Each row was made from one path, in order. Every step used is in the known rows, and no mark comes twice. Write each row's path.
Known rows
reni > fugarup > fibav > rifu: 2, 4, -18, 11, -26, 16, 7, 9, -9, 5, 5, -5, 38, -21, 34, 6, -3, 40, -19, 21, -6, 20, 50, 18, -1, 20, 5, 7, 15, -6
ranomin > nunup > bagi: 7, 31, -6, 4, 7, -13, 2, 9, -18, -26, 2, 25, 8, -17, -24, -34, -10, -2, 6, 11, 0, 37, -7, -22, 3, 23, 22, -34, 22, -37
zoful > fugarup > fibav > rifu > ranomin > nunup: -2, 25, -21, 21, -40, 17, 2, 12, 0, -15, 1, -40, 73, -3, -8, -38, -10, 27, -35, 32, -21, 6, 28, -43, 20, 84, -9, -26, 16, -5
fibav > rifu > ranomin > nunup: -26, 12, -1, 9, -7, 11, 5, 3, -8, -3, 9, -20, 47, -4, -11, -24, -2, 24, -42, 16, -19, 9, 14, -32, 11, 69, -14, -26, 8, -28
fibav > rifu > fugarup: 0, 16, 4, 8, -32, 20, 1, -3, -7, 12, 20, 7, 13, 4, -10, -22, 1, 7, -20, 35, -2, 1, 25, 10, 9, 37, 1, 0, -11, -11
rifu > fibav: -21, -5, -2, 10, 0, 1, 3, -6, 13, 5, 7, -12, -13, 9, 12, -36, 1, -9, 1, 12, -1, 24, 8, -5, -21, 6, 17, 27, 6, -9
reni > fugarup > zoful: -24, 28, 6, -17, 12, -10, 7, 4, 3, -6, 0, -13, -28, -48, 54, -12, -20, 28, 8, 28, 28, 9, 6, 22, -14, -20, 18, 24, -13, -4
pama > rifu > ranomin: -6, 2, -13, 19, -19, 2, -10, -16, 7, 6, 2, -20, 47, -6, -1, 2, 2, 25, -6, 27, -4, -9, 15, 13, 15, 43, -11, 3, 7, -14
ranomin > nunup > bagi > fugarup > rifu > fibav: -6, 42, -23, 41, 20, -7, 6, 5, 17, -29, 0, 20, 0, 13, 2, -85, 19, -5, -12, 41, 6, 43, 5, -6, -17, 25, 19, 12, 8, -15
bagi > fugarup > zoful: -4, 35, 0, 1, 26, -5, 2, 0, 35, -3, -6, -14, -12, -18, 3, -31, 15, 11, 6, 25, 26, -10, -17, 38, -3, -5, -15, 17, -3, 11
pama > rifu > ranomin > nunup > bagi: 1, 31, -16, 19, -8, -12, -5, -6, -11, -20, 4, 9, 46, -24, -25, -31, -9, 19, 1, 33, -5, 28, 6, -14, 16, 57, 12, -31, 28, -48
vuru > fugarup > bagi: -22, 3, 5, -5, 14, 5, 7, -19, 6, 9, 4, -1, 3, 9, -13, 21, 11, -15, -35, -8, 30, 3, -15, 2, -10, 4, 1, 13, 25, 3
pama > rifu: 2, 3, -15, 4, -4, -11, -10, -7, 26, 1, -3, 2, 16, -15, -10, 15, 16, 6, -1, 21, 0, 6, 18, 24, 9, 10, -3, 5, 16, -10
rifu > ranomin > nunup > bagi: 2, 29, -5, 17, -5, -4, 1, 2, -30, -21, 7, 8, 36, -11, -19, -44, -20, 13, 2, 17, -5, 25, -8, -31, 8, 49, 13, -36, 17, -40
reni > fugarup: -12, 9, 0, -15, -14, 1, 2, 1, -15, -6, 9, 3, -12, -27, 38, -5, -20, 16, 20, 17, 14, 12, 13, 7, -13, -14, 17, 6, -11, 0
zoful > fugarup: 14, 16, -5, -10, -34, 6, -2, 5, 11, -7, 3, -28, 15, 2, -16, -14, -20, -15, 26, 16, -5, -4, 2, -22, 5, 14, -2, 4, -4, 21
zoful > fugarup > rifu: 16, 27, -19, 21, -21, 4, 4, 18, 10, -20, -10, -12, 16, 14, 11, -11, -6, 0, -12, 23, -6, -7, 16, -23, 7, 9, 6, 18, -19, 30
fugarup > fibav > rifu > ranomin > nunup > bagi: 10, 27, -21, 36, -17, 8, 6, 6, -29, -14, 4, 4, 71, -10, -14, -37, -11, 34, -23, 24, -14, 32, 23, -22, 15, 72, 8, -32, 36, -44
zoful > fugarup > vuru: 24, 12, -14, -18, -46, 8, 10, 1, 21, -1, 14, -19, 19, -6, -33, 3, -22, -19, 12, 48, 17, 5, -13, -27, 2, 4, -6, -12, 5, -1
pama > rifu > fugarup: 6, 25, -10, 12, -31, 0, -11, -15, 16, 0, 7, 15, 1, -13, -6, -20, 9, 1, 1, 53, 14, 0, 19, 29, 15, 24, 12, 0, -4, -10
ranomin > nunup: -18, 16, -3, -4, 13, -10, 1, 9, 5, -20, -4, 4, -8, -12, -6, -20, 4, -4, -22, 8, -1, 15, -4, -28, 3, 20, 5, -27, 6, -11
zoful > fugarup > bagi: -11, 25, -2, -13, -26, 29, 5, -3, 22, -1, -3, -25, 10, -6, -8, -11, -28, -13, -3, 3, 22, 6, 9, -22, 0, 15, 14, 4, 20, 7
nunup > ranomin: 7, 4, 14, -16, -8, -21, -15, -10, -21, 0, 1, 6, 14, 23, -23, 10, 11, 12, 5, -6, 6, 14, -3, 16, -5, -4, 5, 2, 18, -12
nunup > bagi > rifu > pama: -11, -1, -13, 21, 8, 8, 8, -6, -11, -16, -7, -18, 14, -8, -9, -54, 20, -21, 7, 57, 17, 33, 14, 27, 6, 39, 15, 3, -1, -24
nunup > bagi: 20, 16, -1, 7, -3, -5, 4, 0, -22, -8, 6, 21, 15, -5, -18, -12, -15, 0, 25, 5, 1, 22, -3, 3, 1, 5, 16, -10, 15, -27
zoful > fugarup > rifu > ranomin: 12, 23, -15, 34, -35, 17, 2, 6, -7, -14, -1, -33, 49, 20, 17, -23, -17, 16, -14, 29, -9, -22, 12, -31, 13, 39, -4, 12, -22, 21
vuru > fugarup > bagi > rifu > ranomin: -30, -13, -4, 5, 1, 26, 6, -24, 5, 10, -15, -32, 33, 7, -1, 6, 21, 2, -29, 25, 29, 2, -11, 6, 1, 50, -16, 0, 14, 6
vuru > fugarup: 0, -10, 3, -2, 8, -20, -1, -11, -8, 4, 9, 3, 7, 19, -23, 22, 24, -18, -7, 4, 5, -8, -26, 3, -5, 3, -18, 10, 1, 16

Write each row's path
-26, -4, -3, 16, 0, 12, 12, -3, -10, 6, 24, -31, 32, 8, -9, -33, 15, -5, -33, 29, -8, 7, 36, 16, 6, 42, -3, 20, -7, -21	fibav > rifu > pama
15, 16, -6, -1, -40, 9, 8, -16, 4, 7, 22, 18, -4, -3, -15, -14, -9, -12, -9, 63, 32, 3, -12, 2, 3, 4, 10, -15, -6, -20	rifu > fugarup > vuru
-16, 6, -13, 35, 7, -2, 6, 5, 12, -5, -2, 1, -8, 19, 36, -36, 10, 0, -29, 22, -1, 22, 21, -7, -20, 3, 23, 39, -7, 2	fugarup > rifu > fibav
-18, -3, -16, 13, -5, -10, -6, -15, 35, 8, 4, -9, 1, -5, 5, -25, 15, -1, 2, 31, -2, 29, 26, 16, -13, 15, 12, 31, 20, -17	pama > rifu > fibav
-29, -6, -6, -11, 13, 34, 5, -4, 29, 1, -31, -12, -6, -14, 9, 3, 19, -4, -21, 17, 35, 27, 10, 16, -2, 16, 6, -5, 19, -2	fugarup > bagi > rifu
12, 43, -10, 8, 13, -8, 1, 2, 4, -27, 4, 23, 11, -6, -42, -56, 9, -6, 24, 25, 12, 25, -20, 1, 4, 23, -3, -30, 21, -18	ranomin > nunup > bagi > fugarup
29, 39, -31, 44, -11, 5, 0, -5, -3, -27, -6, 6, 55, -3, -9, -65, 5, 24, 2, 34, 8, 14, 1, 1, 15, 51, -1, -30, 31, -9	rifu > ranomin > nunup > bagi > fugarup > fibav
-23, 5, -13, 8, 11, 1, 4, 5, 15, -17, -15, -3, -10, -13, -2, -62, 18, -13, 10, 47, 10, 70, 6, -8, -17, 40, 26, -8, 24, -31	ranomin > nunup > bagi > rifu > fibav
3, -2, -9, 18, -10, 19, 2, -8, -18, -4, -13, -15, 42, -5, -4, -21, 1, 17, 17, 35, 5, 20, -2, 8, 10, 49, -1, -15, 8, -19	nunup > bagi > rifu > ranomin
-6, 22, -14, 14, -1, 0, 7, 13, -11, -19, -4, 15, -5, -11, 58, -2, -5, 24, -16, 25, 10, 9, 26, 6, -10, -15, 22, 20, -26, 10	reni > fugarup > rifu
3, 30, -21, 44, 10, 2, 6, -2, 12, -14, 4, 17, 6, 21, 8, -65, 17, -3, 3, 35, 9, 33, 8, 12, -20, 10, 16, 33, 4, -4	nunup > bagi > fugarup > rifu > fibav
11, 29, -19, 32, 16, 4, 3, 5, 18, -16, -7, 14, 8, 18, 7, -23, 27, 5, -18, 22, 9, -8, 3, 17, 0, -1, -12, 15, -15, 27	bagi > fugarup > rifu
11, 20, -26, 48, -5, 14, 12, -5, -7, -8, 18, -14, 63, 6, -20, -66, 23, 5, -14, 47, 1, 19, 37, 39, 10, 54, -3, 14, 19, -21	nunup > bagi > fugarup > fibav > rifu > pama
-10, 19, -18, 40, 12, 4, 4, -2, 31, -9, 0, 1, -5, 26, 21, -57, 26, -3, -13, 32, 7, 15, 9, 10, -21, 6, 5, 39, -7, 14	bagi > fugarup > rifu > fibav
-12, 5, -16, 29, -9, -2, 4, -1, -13, -5, 5, -18, 67, 9, -11, -10, 21, 24, -60, 23, -16, 2, 9, -24, 13, 75, -20, -20, 19, -8	vuru > fugarup > fibav > rifu > ranomin > nunup
12, -5, -18, 25, -15, 14, 4, 9, 3, 9, -1, -8, 47, 0, 7, 10, 14, 28, -34, 6, -16, 11, 41, 11, 9, 30, -7, 3, 22, -5	fugarup > fibav > rifu
-16, 6, -10, -18, -15, 36, 5, 3, 38, -5, -28, -36, 3, -13, -3, -8, 2, -16, -1, 30, 30, 22, 11, -2, 2, 27, 5, -4, 18, 15	zoful > fugarup > bagi > rifu
22, 31, -31, 33, -21, 10, -2, 4, 1, -30, -24, 20, 12, -20, 8, -59, 17, 4, -11, 69, 21, 40, 19, 7, 17, 50, 29, -37, 17, -13	ranomin > nunup > bagi > rifu > fugarup > fibav
-6, 26, -21, 36, -12, 7, 8, 4, 0, -26, 5, -36, 20, 18, 13, -54, 1, -22, -23, 50, 1, -7, 28, -10, 8, 29, 14, 32, -30, 20	zoful > fugarup > rifu > pama
-12, -16, -6, 10, -10, 23, 0, -9, 0, 1, -18, -31, 30, 0, 11, -12, 11, 14, -2, 32, 6, 1, 1, 6, 8, 45, -16, -10, -6, 3	bagi > rifu > ranomin
13, 47, -1, 6, 25, -8, 4, 1, 16, -8, 0, 4, -2, -23, -11, -41, 2, 13, 24, 29, 27, 8, -19, 38, -2, 0, -2, 10, 9, -11	nunup > bagi > fugarup > zoful
12, -11, -16, 22, -8, -4, 4, 0, -3, 14, 7, -6, 53, 18, -12, 29, 32, 16, -42, 11, -11, 3, 20, 14, 5, 35, -23, 12, 23, 9	vuru > fugarup > fibav > rifu
-4, 21, -19, 27, -20, 6, 5, 7, 22, -13, 0, -22, 2, 20, 26, -46, -3, -10, -8, 34, -5, 17, 21, -27, -15, 14, 20, 41, -11, 18	zoful > fugarup > rifu > fibav
-18, 12, -16, 42, 16, 0, 10, 0, -7, -20, 4, -13, 11, 17, 26, -43, 18, -11, -45, 37, 5, -3, 27, 8, 5, 17, 16, 31, -27, 2	fugarup > rifu > pama
-54, 17, -8, -10, 0, 26, 8, -3, 3, -19, -17, -23, 9, -38, 33, -35, -6, 21, -29, 40, 31, 32, 13, -19, -2, 53, 15, -30, 9, -17	reni > fugarup > bagi > rifu > ranomin > nunup
-2, 14, -13, -1, 15, -2, 3, 13, 3, -25, -24, 11, 3, -23, -17, -28, 18, -5, 6, 40, 10, 50, -2, -3, 7, 37, 9, -38, 17, -26	ranomin > nunup > bagi > rifu
-24, 11, -17, 18, 21, 1, 8, 2, -7, -30, -10, -16, 8, -16, -13, -72, 25, -24, -7, 64, 16, 45, 12, 9, 7, 52, 19, -17, 4, -30	ranomin > nunup > bagi > rifu > pama
34, 20, -25, 32, -13, 13, 6, 6, 3, 0, 5, 12, 62, 2, -23, -21, 19, 25, -3, 20, -6, 20, 27, 32, 9, 38, -13, -4, 34, -12	nunup > bagi > fugarup > fibav > rifu
25, 23, -31, 38, -39, 4, -12, -12, 19, -5, -8, 13, 22, -12, 15, -24, 13, 16, -14, 53, 14, 2, 37, 31, 20, 30, 18, 1, 11, -1	pama > rifu > fugarup > fibav
24, 38, -19, -1, -3, -5, 12, -4, 13, -18, 17, 29, 16, -11, -54, -36, 4, -12, 10, 54, 29, 31, -32, -2, 1, 12, -7, -39, 27, -36	ranomin > nunup > bagi > fugarup > vuru
-45, -12, -7, 2, 10, 31, 8, -10, 39, 8, -20, -23, -18, -7, 21, -35, 18, -13, -16, 27, 31, 47, 18, 10, -23, 21, 21, 23, 24, -9	fugarup > bagi > rifu > fibav
23, 9, -24, 14, -44, 19, 4, 16, 11, 2, 1, -28, 57, 3, -4, 0, 0, 18, -14, 21, -19, 5, 42, -6, 14, 43, -9, 5, 19, 11	zoful > fugarup > fibav > rifu
19, 9, -22, 26, -11, 17, 5, 4, 17, 5, 1, -7, 51, 7, -10, -11, 29, 25, -20, 17, -6, 3, 29, 30, 8, 33, -24, 2, 23, 6	bagi > fugarup > fibav > rifu
12, 0, -12, 3, 4, 4, 2, 6, -1, -11, -21, 6, 9, -13, -14, -9, 16, -3, 24, 30, 12, 39, -1, 20, 2, 20, 7, -16, 13, -14	nunup > bagi > rifu
20, 8, -26, 31, -28, 21, -2, -3, 13, -11, -25, 2, 6, -7, 26, -31, 22, 8, -12, 61, 23, 11, 24, 25, 15, 31, 14, -11, -1, 15	bagi > rifu > fugarup > fibav
-13, -6, 2, 14, -21, 24, 6, -5, -16, 19, 16, -28, 61, 9, -5, 0, -4, 32, -24, 8, -19, -7, 19, -5, 10, 53, -23, 2, 1, -16	fibav > rifu > ranomin
-11, 50, -2, 2, 10, -5, 4, 8, 12, -24, -18, 5, -28, -42, 6, -62, 7, 3, -5, 75, 36, 37, -5, 17, 8, 37, 25, -18, -5, -23	ranomin > nunup > bagi > rifu > fugarup > zoful
-10, 24, -21, 46, 21, 6, 8, -5, 7, -24, 5, -13, 14, 23, 11, -66, 33, -14, -31, 48, 14, -10, 17, 27, 4, 20, -1, 30, -25, 16	bagi > fugarup > rifu > pama
-1, 7, -24, 32, -33, 18, 10, 2, 0, -5, 12, -51, 59, 8, -1, -46, 6, -5, -26, 44, -12, 5, 52, 6, 16, 57, 0, 22, 4, 2	zoful > fugarup > fibav > rifu > pama
22, 33, -27, 28, -4, 8, 5, 10, 9, -14, 1, 14, 57, -7, -29, -38, 22, 24, -18, 27, -7, 31, 24, 12, 13, 53, -9, -24, 40, -18	ranomin > nunup > bagi > fugarup > fibav > rifu
